Each row was made from one walk, in order. Every step used is in the known rows, and no mark comes twice. Write each row's walk.
Known rows
vafabif ravu sibav turup fego: .24, .03, -.05, -.05, -.39, .00, .03, .06, .09, .09, -.15, .00, -.14, -.03, -.10, .03, -.01, .01, .01, -.15, -.08
kono fasi turup fego: -.16, .08, -.03, -.05, .08, .01, -.05, .07, .13, .12, -.22, -.07, -.02, -.02, .03, -.02, -.11, .09, -.09, -.11, .17
vafabif ravu sibav: .27, .04, .00, -.06, -.16, -.01, .08, .04, .06, .01, -.14, .04, -.09, -.06, -.10, .00, -.02, .18, .15, .04, -.10
kanav kono fasi: .04, .10, .02, .03, .11, .09, .00, .00, .06, .04, -.03, .14, .00, .08, .02, .00, .03, .25, .15, -.15, -.03
sibav ravu: .05, -.08, -.04, .09, .17, -.02, .02, .03, -.01, -.05, .03, -.06, .01, .02, -.03, .04, -.02, .06, .11, -.15, .00
fasi turup fego: -.14, .02, -.03, -.04, -.18, -.06, -.06, .04, .03, .01, -.19, -.09, -.05, .04, .01, .00, -.10, -.12, -.16, -.02, .13
fego turup fasi kono kanav: -.12, -.06, -.01, -.04, .17, .06, .02, -.02, -.03, -.03, .06, -.12, -.14, .12, -.07, -.05, -.10, -.06, .01, -.16, .29
fasi kono: -.09, -.08, .01, .07, .03, .02, .03, -.04, -.02, -.06, -.12, .01, .00, .07, -.07, .03, -.05, -.19, .06, .03, .09
ravu vafabif: -.04, .07, .04, .11, -.18, .03, -.01, .05, -.02, -.04, -.11, -.08, -.02, .07, -.02, .01, .05, .10, .04, .09, .04
turup fasi: -.06, .01, .03, -.06, .13, -.03, -.01, .10, -.02, -.03, .11, .00, -.08, -.03, -.05, -.01, .01, -.02, -.04, .08, .10
vafabif ravu sibav turup fego kono: .25, -.01, -.01, -.12, -.72, -.02, .05, -.01, .08, -.01, -.18, .06, -.09, .08, -.11, .07, -.05, -.07, .05, -.11, -.07
kanav kono: .07, .06, .02, .06, -.15, .03, .00, -.04, -.03, -.06, .01, .13, -.02, .14, .00, .01, .03, .05, .07, -.06, -.06
ravu sibav turup fasi kono fego: .10, -.02, .07, .15, -.02, .02, .01, .03, .00, -.01, .00, .07, -.02, -.02, -.21, .04, -.03, .02, .07, .06, .15
fego turup fasi: .02, .03, .02, -.12, .18, .02, -.05, .11, -.03, .04, .11, -.06, -.07, .01, -.03, -.03, -.07, .04, -.14, -.03, .26
fasi turup fego kono sibav: -.01, .01, .06, -.15, -.54, -.04, .02, -.06, .11, -.11, -.29, .02, -.01, .02, -.05, .02, -.06, -.12, -.09, -.03, .19
kono kanav: -.02, .00, -.03, .02, -.01, .02, .05, -.07, .03, -.01, .06, -.05, -.08, .02, .03, -.05, .02, .09, .08, -.14, -.06
vafabif ravu: .14, .01, -.05, -.10, .06, .03, .05, .03, .06, -.02, -.05, -.03, -.04, .01, -.05, .00, -.03, .03, .06, -.09, -.11
fego kono sibav: .12, -.03, .08, -.13, -.36, .02, .08, -.11, .07, -.11, -.10, .11, .03, -.01, -.06, .03, .04, -.01, .07, .00, .05
vafabif ravu sibav turup fasi kono: .18, -.09, .01, .08, .01, .02, .06, .10, .06, -.02, -.11, -.01, -.10, .01, -.24, .03, -.02, .03, .10, .07, .11
turup fego kono: -.08, .00, .02, -.19, -.55, -.06, .00, -.07, -.02, -.07, -.08, .08, -.04, .10, .01, .05, -.07, -.32, -.02, -.05, .02
turup fasi kono fego: -.08, -.01, .05, -.02, .25, .01, .00, .00, -.04, -.10, .04, .07, -.01, .02, -.14, .03, -.09, -.19, .07, .02, .13

Which walk is each row?
-.07, .05, -.01, .07, .33, .04, -.02, .06, .14, .10, -.16, -.10, .07, -.02, .02, -.03, -.07, .33, -.03, -.02, .15
kono fasi turup
.15, -.06, .09, -.05, -.21, .04, .04, .01, .08, -.08, .03, .05, .02, -.03, -.14, .04, .08, .06, -.05, .00, .18
fego kono sibav turup fasi
-.05, .00, .00, -.10, -.27, .06, -.02, -.02, .12, .09, -.08, .01, .03, .07, .00, .06, -.04, -.04, -.03, -.22, .04
sibav turup fego kono fasi
-.02, -.08, .01, .04, -.24, .07, .03, -.05, .08, -.02, -.22, .01, -.07, -.02, -.14, .05, .03, -.27, -.05, -.18, .18
fasi kono sibav turup fego
-.13, .00, .00, -.11, -.52, -.08, -.03, -.04, .02, -.07, -.21, -.05, .01, .14, .01, .03, -.14, -.20, -.11, .00, .15
fasi turup fego kono
.04, -.03, .06, -.10, .19, .07, .03, .03, .03, -.05, -.08, -.01, -.09, -.03, -.17, -.01, -.04, -.08, -.04, -.04, .41
fego turup fasi kono sibav
.07, -.11, .02, .15, -.01, .11, .05, -.06, .09, -.03, -.16, -.02, .02, -.02, -.16, .04, .07, -.04, .01, -.09, .16
fasi kono sibav turup
-.08, .01, .03, .00, -.03, .02, .00, -.01, .13, .02, -.20, -.05, .13, .07, .02, .00, -.11, .25, .01, .00, .16
fego kono fasi turup
.17, -.07, .00, .06, .16, .02, .07, .00, .07, -.08, -.04, .00, -.01, -.10, -.10, .03, .06, .15, .13, -.19, .05
kono sibav ravu
.16, .17, .04, -.12, .12, .08, -.06, .02, -.06, -.04, .18, .13, -.06, .13, -.06, -.01, -.06, .08, -.01, -.18, .11
kanav kono fego turup fasi
.09, -.07, .02, -.15, -.39, -.04, .07, -.07, .06, -.15, -.11, .06, -.05, .00, -.08, .08, -.02, -.18, .12, -.25, .09
turup fego kono sibav ravu
.03, .02, .00, -.03, .16, .10, .00, -.09, -.04, -.02, -.04, -.02, .04, .10, -.07, .02, -.17, -.11, .00, -.19, .18
fasi kono fego turup
-.11, -.01, -.02, -.19, -.59, -.04, .04, -.14, .01, -.08, -.02, .02, -.11, .13, .03, .00, -.06, -.22, .07, -.20, -.05
turup fego kono kanav
-.16, -.02, -.02, -.09, -.58, -.05, .02, -.11, .05, -.08, -.15, -.10, -.06, .16, .04, -.02, -.12, -.10, -.04, -.15, .07
fasi turup fego kono kanav
.09, -.12, .02, .01, .35, .06, .05, .06, .02, -.11, -.05, -.06, -.06, -.01, -.19, .03, -.06, .01, .06, -.20, .41
fego turup fasi kono sibav ravu
.13, -.03, .05, .03, .10, .06, .01, .08, .10, .01, .06, -.01, -.04, -.12, -.14, -.01, .12, .10, -.09, -.03, .19
kono sibav turup fasi
-.08, -.05, .02, -.06, .22, .03, -.02, .06, -.05, -.03, -.01, -.06, -.07, .08, -.10, .01, -.12, -.14, -.07, .00, .36
fego turup fasi kono
.22, .03, -.01, -.14, -.43, .05, .06, .02, .19, .10, -.21, .07, -.05, .02, -.10, .06, -.05, .14, .12, -.19, -.05
vafabif ravu sibav turup fego kono fasi
.00, .00, .05, .05, -.59, -.04, .03, .02, .07, -.20, -.36, -.12, -.03, .11, -.11, .07, -.04, .03, .05, -.11, .26
fasi turup fego kono sibav ravu vafabif
.19, -.03, .02, .18, -.26, .01, .01, .03, .04, .08, -.04, .01, .00, -.04, -.07, .01, .05, .21, .00, .04, .03
ravu sibav turup
-.03, -.01, .01, .03, .12, .05, .02, -.10, -.02, -.08, -.06, .06, .05, .05, -.09, .04, -.10, -.18, .10, -.06, .03
fasi kono fego
-.02, -.05, -.01, -.07, -.55, -.01, -.03, -.05, .02, -.02, -.06, .00, -.01, .13, -.01, .07, -.03, -.25, -.10, -.14, .02
sibav turup fego kono
-.01, -.05, .01, -.07, -.39, .01, .08, -.15, .02, -.09, .03, -.01, -.01, .12, .03, -.01, -.02, -.01, .12, -.12, -.07
fego kono kanav
-.18, -.09, .01, .03, .12, .00, .05, -.02, -.01, -.09, .04, -.04, -.14, .06, -.10, -.03, -.03, -.11, .09, -.04, .13
turup fasi kono kanav
.08, .02, .04, -.05, -.55, .02, .01, -.01, .12, .12, -.15, .10, -.01, .00, -.04, .05, -.03, .13, .06, -.09, .07
ravu sibav turup fego kono fasi
.09, .00, .00, -.02, -.26, .06, .00, .00, .11, .04, -.10, .02, -.08, -.09, -.08, .02, .09, -.10, -.11, -.21, .07
kono sibav turup fego
.08, .11, .02, -.16, .27, .05, -.05, .06, -.03, .01, .18, -.01, -.03, -.01, -.05, -.02, -.11, .06, -.08, -.13, .19
kono fego turup fasi
-.13, -.10, -.02, .09, -.01, .04, .07, -.12, .00, -.07, -.06, -.05, -.07, .10, -.05, -.02, -.03, -.10, .14, -.12, .02
fasi kono kanav
